What can hang from each mark:
T: V
X: P
Q: E Z
P: X
V: E W X
D: R W Z
Z: D
U: W
E: Q V
W: N U V

Every row comes from one small tree of marks. The marks that hang from a mark follow it in brackets, in alphabetical order. Every link used is in the known rows. Which tree was each row made from?
In the rows, 128 means zero.
Known rows:
V{E{Q{Z}} W{N U} X{P}}: [113  96 166  90  94 141 115  86 153 149 105 153 132  99 133 114 112 126
 115 216 159 111 134 175 136]
D{R W{N V{E X{P}}} Z}: [ 93 132 161 116  90 154 133 140 151 184 136 161 161 137  96 116  86 132
  94  89 134 107 145  92 166]
P{X}: [ 99 151 131 144 140 137 145 150 127 161 115 184 110 121  87 146 185 147
 112 171 165 138 116 147  91]
D{R W{U V{E{Q} X}} Z}: [ 77 140 187 115 125 126 122 120 150 235 164 161 142 129 132 156 116  91
 113  95 149 105 120 152 144]
Z{D{R W{N U V{X{P}}}}}: [105 166 197 113  93 193 164 129 126 152 105 169 160 143 148 139  89 143
 122  97 116 129 124 109 115]
Q{E Z{D{W}}}: [124 183 152 121  67 130 149 143  79 173  66 213 171 111  85 208 196 121
 125 151 102 165 151 165 102]
T{V{E W{N U} X{P}}}: [ 88 101 138 123 117 177 124 105 153 115 137 150  97 116 125  86  87 150
 118 199 200 115 120 103 141]
W{N V{E{Q} X}}: [101  99 158 107 140 144  86 106 154 132 119 151  55 125 140 111 129 128
 111 176 136 116 105 125 132]
Z{D{R W{N U V{E{Q}}}}}: [113 156 186  86 103 169 145 122 149 157 117 151 121 121 168 147 113 114
 125 107 107 120 120 179 116]
Q{E{V} Z}: [126 180 121 138  81 102 133 151 100 136  64 194 155 127  58 161 197 129
  95 192 110 135 163 144  98]
T{V{E{Q} W{U} X}}: [ 81  91 150 134 151 144 103  90 151 171 155 160  56 109 140 124 127 123
 123 190 200 123 100 148 117]
Z{D{W{N U V{E X}}}}: [ 83 158 185  83  95 185 128 134 121 151 121 163 105 126 144 138 117 128
 143 148 151 134 135 127 113]
E{Q{Z{D}} V{W{N}}}: [125 149 171 104  87 160 129 113 120 148  49 192  87 105 126 159 174 143
  90 176  77 127 175 170  64]
D{R}: [116 162 143 163 143 134 162 132 129 164 119 185 131 122  62 154 187 154
  81 132 139 137 116 167 103]
W{N U V{E{Q{Z}}}}: [108 139 145  94 103 131 124 103 150 121  92 142 113 107 155 119 148 110
 125 206 120 109 119 166 135]
X{P}: [109 137 115 156 113 165 149 147 121 132  94 186 128 121  54 133 183 175
  94 174 136 118 107 143 115]
W{V{E}}: [ 96 130 108 141 116 141 131 135 134 134 113 161  82 117  72 119 175 153
 101 164 161 125 112 118 127]
U{W{N V{E{Q} X{P}}}}: [117 100 145 110 107 169 103 118 156 110 121 151 102 146 134 120  95 152
  98 166 113 107  91 114 166]
Z{D{R W{U V{E X{P}}}}}: [102 145 170 110  73 167 161 145 126 186 129 171 155 137 118 133  95 132
 129 100 167 131 124 122 125]
D{R W{N V{X{P}}} Z}: [ 91 150 174 138 106 166 140 133 141 181 121 171 168 140 101 136 100 141
  90  77 105 111 132  84 150]
W{N U V{E{Q{Z}} X{P}}}: [112 113 157  88  90 138 112 106 152 127  97 144 130 121 160  97 105 113
 130 206 136 101 112 131 149]
Q{E Z{D{R W{N U V}}}}: [126 206 182 109  67 136 169 119 107 139  69 170 200 120 151 182 131  98
 127 114  83 150 152 140 119]
V{E W{N U}}: [ 93 130 146 114 122 163 137 103 149 118 122 144 105  95  87 124 151 150
 100 201 175 120 140 175 118]

Which tree is each row?
[117 148 161 123  91 115 109 107 115 130  71 176 134 120  84 148 147 132
  87 193 123 143 183 117  99] -> Q{E{V{W{N} X}} Z}
[ 74 170 149 137 114 179 132 134 130 158 105 169 127 124  93 155 160 145
  93 120  90 109 136 110 131] -> D{W{N V} Z}
[117  75 138 118  93 122 110  98 141 187 105 175 112  97  89 128 143 136
 101 193 166 127 125 159 131] -> V{E{Q{Z}} W X{P}}
[113 121 120 124 105 111 120 116 138 161  92 167  93 106 112 132 174 121
 106 180 130 123 110 152 129] -> W{V{E{Q{Z}}}}
[ 77 173 197 105 110 197 138 125 110 147 103 173 111 132 148 157 130 137
 135 139 122 139 127 118  99] -> Z{D{W{N U V{X}}}}
[ 92 113 173  98 139 148  98 102 157 125 126 139  77 126 160 109 120 118
 125 192 150 105 105 139 131] -> W{N U V{E{Q} X}}
[126 113 144 101  80 144 111 110 146 124  99 159 128 136 138 124 101 135
 105 179 105 119 105 123 170] -> U{W{N V{E{Q{Z}} X{P}}}}
[128 133 146 122  64 129 116 117 117 117  58 174 157 124  79 130 125 145
  86 194 118 129 178 101 115] -> Q{E{V{W{N} X{P}}} Z}
[124 168 181  92  96 167 133 127 114 170  70 200 125 108 134 187 176 128
 120 157  67 141 135 202  91] -> E{Q{Z{D{W{N}}}}}
[105  92 128 130 141 161 103  95 164 122 125 154  44 100 132 114 132 144
 100 182 145 121 111 147 123] -> T{V{E{Q} W{N}}}
[ 95 121 145 106 103 166 125 125 147 104 116 140 119 132 122  84 104 144
 124 190 167 104 117  96 147] -> W{N U V{E X{P}}}
[ 86 132 148 152 129 152 120 124 121 171 113 187  79 125  51 140 170 170
  74 166 159 131 151 126  72] -> E{V{W X}}
[ 90 119 167 132 123 182 134  98 139 122 109 156 128 113  99 119 124 165
 103 189 160 115 127 132 116] -> V{W{N U} X{P}}
[137 195 182 111  64 126 168 113 111 127  58 178 178 113 121 169 143 113
  99 155 101 141 200 156  85] -> Q{E{V{W{N U}}} Z{D{R}}}
[119 186 197  98  95 156 160 108 131 172  81 170 157 117 178 172 132 106
 121 112  69 134 124 179 103] -> E{Q{Z{D{R W{N U V}}}}}
[102 129 171  90 116 123 105  94 149 143 108 146 106 116 164 116 128 101
 131 206 142 117 120 146 134] -> W{N U V{E{Q{Z}} X}}
[ 99  78 153 114 126 172 102  92 167 124 137 144  81 114 159  92  80 134
 122 198 175 103 101 127 139] -> T{V{E{Q} W{N U} X{P}}}
[114  99 162 124 118 173  99 114 148 135  91 167  83 129 103 113 121 168
  76 174 108 100 138 133  93] -> E{Q V{W{N} X{P}}}
[ 86 165 146 137 133 173 144 117 137  94  95 149 109 123 123 122 159 148
 110 178 124 112 112 121 115] -> W{N U V}
[127 154 133 132  68 108 125 152 100 140  65 196 171 140  67 140 155 133
 103 192 124 129 159 109 113] -> Q{E{V{X{P}}} Z}
[ 72 190 161 155 118 151 168 132 131 204 131 169 175 126  95 169 154 126
  95  83 125 112 128 137 128] -> D{R W{U V} Z}
[ 91 154 177 103 114 145 132 119 164 183 139 144 150 120 143 144 114 102
 106 105 108  91 128 169 149] -> D{R W{N U V{E{Q}}} Z}
[123 137 178  85  86 149 115 108 124 142  97 180  95 130 165 162 127 119
 121 169  99 142 128 134 137] -> U{W{N V{E{Q{Z{D}}} X}}}
